Known rows, with every step that occurs
mapu-bolol-zudi-pimob: [-0.53 -1.82  4.63  1.75 -0.62  1.81 -2.91 -0.40  1.01  0.72  3.71 -2.62
 -2.69 -3.60 -2.32  0.09  2.45  2.94 -0.74 -2.99  0.87 -2.10  0.39 -1.34
  3.49]
pimob-fatef: [-1.35  0.18 -1.44  2.17  5.03 -1.40  0.65 -1.83 -2.24 -0.16  0.53  0.01
  2.37 -1.24  1.36 -2.93  1.39  1.00  0.57  2.62 -0.85  0.82  1.97  0.54
  0.32]
gogi-gela: [ 0.51  0.04  0.98  0.24  1.90 -1.34 -0.46  1.72 -1.73 -1.25 -0.99  0.00
  0.08 -1.76  1.10 -2.31  0.57 -0.80 -1.30 -1.25 -0.14 -0.73 -2.51 -2.69
 -0.18]
gela-gogi-zudi: [-1.18 -0.63  1.61 -0.47 -2.31  4.37  0.59  2.70 -0.95  1.82 -2.21  0.11
 -0.30  0.38 -0.20  1.49 -1.83 -2.47 -0.35 -0.61  0.05 -1.44  0.63  0.49
  1.12]
gela-pimob-fatef-nibisi-gogi-zudi-bolol-mapu: [ 0.18 -2.25 -1.52  1.47  1.72 -0.53 -0.67 -0.93 -5.27 -0.96  2.87 -3.08
  1.45 -2.18  0.85  4.33  1.79  0.94  0.31  0.75  0.61  1.63  4.28  2.39
  0.42]
bolol-zudi-pimob: [-1.39 -0.69  4.98  1.00  0.36  1.71 -1.88  0.01  1.52  1.01  3.48 -1.63
 -2.27 -2.42 -2.24 -1.19  2.00  1.66 -1.26 -3.21  0.78 -2.47 -0.17 -0.84
  1.82]
mapu-bolol-zudi-pimob-gela-gogi-nibisi: [-0.13 -0.66  2.20 -0.20 -3.60  2.08 -1.00  0.81  2.47 -1.52 -2.36 -0.40
  0.11  2.19 -1.30  0.63 -3.72 -0.80  0.28 -0.86  0.95 -0.27  0.20  0.23
  0.30]
fatef-nibisi-gogi-zudi-pimob-gela: [ 2.20 -1.19  2.51 -1.27 -1.89  1.49 -0.71 -0.69  3.31  3.06 -1.05  0.03
 -3.93  0.14 -0.07  1.38 -0.59 -3.51 -2.45 -1.63 -1.10 -0.34 -2.44 -1.43
 -0.13]
gela-pimob-fatef-nibisi-gogi-zudi-bolol: [ 0.42  0.14 -0.11 -1.09 -0.04  0.97 -1.28  1.42 -3.43  0.21  1.35 -2.06
  0.26 -0.01  0.49  4.00  0.86 -0.33  0.38 -0.22 -0.06  0.01  3.21  2.37
 -0.14]
gogi-gela-pimob: [ 0.29  1.16  2.22  1.66 -0.91 -0.27  2.22  2.27 -3.02 -2.49 -0.37 -0.65
  0.40  0.14 -0.29 -1.92 -0.13  0.69 -0.72 -1.55  0.50 -1.82 -1.35 -3.69
 -2.48]
neke-fatef-nibisi-gogi-gela-pimob: [ 1.84  2.25 -0.46  0.23 -2.25 -1.70  2.58  2.48 -1.35 -1.85 -1.65  1.00
 -0.14  2.09  0.43 -0.77  0.29  1.22  0.09 -0.51  0.28 -1.20 -2.65 -3.08
 -3.27]
neke-fatef-nibisi-gogi: [ 1.64  1.33 -4.29 -2.15  2.37 -3.56  0.12 -0.85  0.84  0.59 -0.67  3.04
 -0.49  2.09  2.69  1.34  3.31  0.81  1.91  1.66  0.04  1.53 -1.64 -0.59
  1.32]
nibisi-fatef: [-3.69  3.00 -2.47  0.71  5.19 -3.02  0.36 -1.68 -0.05 -0.22  1.58  1.18
  1.09 -1.00 -0.95 -3.74 -0.74  2.85 -0.12 -0.60  0.27  1.37  2.50 -0.28
  1.92]
bolol-zudi-pimob-gela: [ 0.95 -1.07  4.31 -0.66  0.36  1.40 -1.95 -1.14  1.65  2.24  0.40 -0.63
 -3.31 -1.88 -0.78  0.37 -0.29 -1.54 -3.56 -3.36 -0.95 -1.85 -1.01 -2.78
  1.30]
pimob-fatef-nibisi-gogi-zudi-bolol-mapu: [ 0.00 -2.83 -1.99  0.98  2.92 -0.80 -1.53 -1.40 -4.92 -0.43  3.04 -2.87
  1.44 -2.80  1.33  4.34  2.14  0.49  0.27  0.87  0.42  2.07  4.30  2.77
  1.49]
zudi-pimob-fatef-nibisi-gogi: [ 1.91 -0.49 -2.99 -1.05  0.48 -2.46 -0.19 -2.07  1.75 -0.04  0.55  1.41
  0.25  0.79  1.19  0.07  2.67  0.27  2.11  2.39 -0.71  1.46 -2.09  0.79
 -0.17]
fatef-nibisi: [-1.33  1.21 -0.72  0.38  3.89 -2.39  0.48 -1.44  0.10 -0.42  1.21  1.60
  1.26 -0.96  1.50 -0.24  3.56  1.99  2.03  1.93  1.00  0.59  0.43  0.07
  1.72]
fatef-nibisi-gogi-zudi: [ 1.22 -0.53 -0.84 -1.86 -2.11  1.17 -0.96  0.88  1.00  1.84 -0.62  0.13
 -1.61  1.01  0.14  2.52  1.40 -2.02  1.77  0.32 -0.31  0.12 -0.92  1.25
  1.79]
gela-pimob-fatef-nibisi: [-0.90  1.92 -1.58  2.13  1.95 -2.08  2.58 -1.48 -0.20 -1.10  0.61  1.10
  2.83  0.09  0.69 -1.63  2.28  3.44  2.40  3.84  0.28  0.42  1.01  1.01
 -1.59]
gela-gogi-zudi-pimob-fatef: [-1.22 -0.60  1.20  2.29 -0.56  2.30  1.51  0.15  0.91  1.57 -0.12 -0.79
  0.65 -0.14 -0.81 -2.57 -0.91 -0.29 -0.41  1.79 -0.56 -0.41  0.40  2.03
 -1.89]
pimob-gela-gogi-zudi-bolol: [-0.70 -0.48  2.09 -1.49  0.55  3.18 -1.74  2.38 -4.10  1.29 -0.30 -1.53
 -0.27 -0.99  1.02  4.41 -1.48 -2.33 -2.20 -2.14 -0.03 -0.94  3.59  0.92
  0.97]
gela-gogi: [-1.74 -0.33  0.58 -0.11  1.15  1.74  1.44  1.03 -2.44 -0.42 -1.83  1.75
  1.83 -0.28  1.55 -0.05 -1.29 -0.95 -0.62 -0.16  0.39 -0.94  0.39 -1.64
  0.89]
mapu-bolol-zudi-pimob-gela-gogi-nibisi-fatef: [-2.44  2.22 -1.06  0.16 -1.88 -0.24 -0.59 -0.47  3.69 -0.96 -0.48  0.43
  0.56  1.16 -3.32 -2.20 -4.95  2.83 -0.11 -1.18  0.64  0.64  1.81  1.07
  0.43]

Rows
[-1.45 -2.63 -0.39  1.72  6.67 -1.74 -1.62 -1.78 -7.02 -1.48  4.28 -2.95
  1.62 -4.03  2.02  3.24  2.86  0.75 -0.94 -0.90  1.35  1.92  5.12  0.44
  3.02]  zudi-bolol-mapu
[ 3.06 -0.16 -2.32 -1.34 -0.73 -2.58 -0.51  0.73  0.32 -1.28 -1.80  1.07
  0.48 -0.30  1.31 -1.37  0.92 -0.52  0.37  1.05 -1.05  0.17 -4.32 -1.08
 -1.77]  pimob-fatef-nibisi-gogi-gela
[-0.74  0.16  1.77 -0.44 -1.99  1.31  0.73  0.85  2.55 -1.53 -2.79  0.73
  0.59  3.61 -0.48 -0.74 -3.99 -2.67  0.07 -0.22  1.17  0.37 -0.42  0.38
 -1.40]  zudi-pimob-gela-gogi-nibisi
[ 1.04  0.65 -1.30  1.89 -0.23 -0.97  2.13  0.14 -2.29 -1.73 -0.96 -0.42
  2.14  0.50  0.28 -2.98 -0.35  1.01  0.31  1.92 -1.31 -0.36 -0.62 -0.74
 -3.38]  nibisi-gogi-gela-pimob-fatef
[ 0.28 -1.49  3.17  0.09 -2.27  2.42 -0.41  0.89  2.59  2.28  1.52 -1.21
 -3.49  0.32 -1.35 -0.02  0.98 -2.25 -0.47 -1.85  0.46 -0.61 -1.85  0.22
  0.37]  nibisi-gogi-zudi-pimob
[ 0.67 -1.91  2.85 -0.53 -2.94  3.68 -0.50  0.55 -0.02  1.26 -2.28  0.54
 -1.07 -1.36 -0.01  1.65 -2.88 -0.98 -2.90 -2.05 -0.66 -2.05 -0.71 -2.65
  0.97]  mapu-bolol-zudi-pimob-gela-gogi
[ 1.76 -0.22 -3.04 -2.10  1.50 -2.75 -0.82 -1.68  0.44 -0.47  0.47  1.82
 -0.05  0.59  1.97  1.40  3.26 -0.19  2.26  1.27 -0.19  1.34 -1.90 -0.51
  1.82]  fatef-nibisi-gogi
[ 1.97 -0.46 -2.36 -1.47 -0.49 -1.71 -1.22 -1.88  1.92  0.12  0.91  0.91
 -0.02  0.12  0.32  0.49  2.65  1.17  1.93  1.68 -0.81  0.36 -1.85  0.88
  0.37]  bolol-zudi-pimob-fatef-nibisi-gogi
[ 2.94 -0.39 -1.27 -0.94 -1.71 -2.08 -0.31  0.91  1.55 -0.95 -1.28  0.75
 -0.20 -0.16  0.63 -1.78  0.82 -0.57  0.00  0.64 -0.91  0.00 -4.86 -0.91
 -2.51]  zudi-pimob-fatef-nibisi-gogi-gela
[ 2.57 -1.24 -2.69 -0.89 -1.20 -1.63 -1.87 -2.17  1.65  0.06  1.11  0.27
 -0.27 -0.63  0.31  1.46  3.02  2.02  2.30  1.82 -0.77  0.70 -1.44  0.53
  1.56]  mapu-bolol-zudi-pimob-fatef-nibisi-gogi
[ 2.05  0.26 -3.65 -1.10  0.13 -2.55  0.65 -1.79  0.15 -0.85  0.01  1.38
  1.03  1.38  1.36  0.40  2.46  0.75  2.54  2.68 -0.66  1.21 -1.49  0.11
 -0.46]  gela-pimob-fatef-nibisi-gogi
[ 1.42 -0.05 -1.03 -0.96 -3.42  1.44  0.28  0.88  0.83  1.33 -0.92 -0.17
 -0.82  1.62 -0.37  1.75  0.65 -1.14  1.94  1.26 -0.64 -0.12 -0.58  1.65
 -0.21]  gela-pimob-fatef-nibisi-gogi-zudi
[-3.09  3.02 -1.40 -0.07 -0.09 -1.04  1.19 -0.36  3.79 -0.96 -0.99  1.52
  1.01  2.54 -2.40 -3.55 -5.17  1.04 -0.31 -0.47  0.79  1.30  1.18  1.31
 -1.31]  zudi-pimob-gela-gogi-nibisi-fatef
[-4.00  3.56 -2.67  0.13  1.32 -1.81  1.14 -0.24  2.23 -1.88 -0.71  1.68
  2.42  2.40 -1.91 -3.73 -4.21  2.01  1.00  0.23  1.16  1.58  2.23  1.67
 -0.34]  gela-gogi-nibisi-fatef
[-0.03 -0.92  0.24  1.64 -0.20  1.02  0.55 -0.63  1.27  1.61  0.66 -0.96
 -0.35  0.06 -0.60 -2.27  0.37 -0.54  0.09  1.81 -0.95  0.25 -0.23  1.91
 -1.31]  nibisi-gogi-zudi-pimob-fatef
[-0.50 -3.13  0.26  0.73  2.52  1.12 -1.37 -0.35 -5.79  0.14  1.68 -2.77
  0.55 -3.02  1.42  4.89 -0.01 -1.29 -2.09 -1.36  0.41  0.93  4.47  0.92
  1.89]  pimob-gela-gogi-zudi-bolol-mapu
[-3.12  3.29 -2.46 -0.38  0.81 -1.54  1.08 -0.55  2.64 -1.38 -1.55  1.92
  1.80  2.50 -1.78 -3.20 -5.05  1.06  0.07 -0.17  0.51  1.50  1.80  1.15
 -0.48]  pimob-gela-gogi-nibisi-fatef
[ 1.95  1.17  0.48  0.22 -2.82 -1.07  1.98  1.84 -1.62 -2.58 -0.82  0.19
  0.27  1.13  0.00 -0.75  0.35  0.64  0.34 -0.70  0.18 -1.36 -2.83 -3.02
 -2.95]  fatef-nibisi-gogi-gela-pimob
[ 1.20 -0.48 -1.60 -1.41 -2.08  1.10 -0.65  0.49  1.17  1.88 -0.95  0.10
 -0.95  1.09  0.09  1.74  1.04 -1.60  1.87  1.42 -0.75  0.31 -0.65  1.95
  0.91]  pimob-fatef-nibisi-gogi-zudi
[-1.10  0.93 -0.77  2.04  2.51 -1.83  1.47 -1.97  2.04  0.12  1.41  0.97
  1.56 -0.69  0.48 -2.19  2.65  2.68  1.72  3.63  0.43  0.84  0.14  1.87
 -1.07]  zudi-pimob-fatef-nibisi
[-0.07 -1.04  2.53 -0.64 -1.30  2.93  1.31  0.63  0.19  1.19 -2.78  1.62
 -0.52 -0.07  0.94  0.31 -3.13 -2.86 -3.07 -1.34 -0.44 -1.28 -1.39 -2.59
 -0.71]  zudi-pimob-gela-gogi
[-3.04  3.07 -0.75 -0.41 -1.15 -0.35  0.09 -0.16  4.05 -0.87 -0.76  1.12
  0.81  1.94 -3.32 -3.10 -5.19  1.95 -0.42 -1.25  0.60  0.35  1.42  1.34
 -0.79]  bolol-zudi-pimob-gela-gogi-nibisi-fatef
[ 0.94 -1.25  3.97 -0.35 -0.47  2.17 -0.53 -0.24  2.08  3.20 -0.73 -0.55
 -3.81 -0.58 -0.28  0.57 -0.98 -3.75 -3.31 -2.43 -0.85 -0.71 -1.24 -1.94
  0.34]  gogi-zudi-pimob-gela
[-1.29 -1.13  4.39  0.90 -2.88  4.14  0.85  2.07  2.11  2.25  0.31 -0.82
 -2.33  0.03 -1.58 -0.51 -0.94 -1.88 -1.29 -1.73  0.86 -1.52 -1.07  0.27
 -0.47]  gela-gogi-zudi-pimob
[ 0.31 -0.18 -0.58 -1.47  1.24  0.64 -2.30  0.92 -3.03  0.73  1.33 -1.88
  0.17 -0.59  1.01  4.08  1.30 -0.77  0.35  0.01 -0.29  0.41  3.17  2.81
  0.81]  pimob-fatef-nibisi-gogi-zudi-bolol
[ 1.74  0.68  0.92  0.30 -2.38 -0.61  1.74  2.05 -2.58 -2.48 -0.90 -0.29
 -0.06  0.96  0.00 -1.08 -0.08 -0.13 -0.29 -1.48  0.01 -1.42 -2.59 -3.66
 -2.46]  nibisi-gogi-gela-pimob
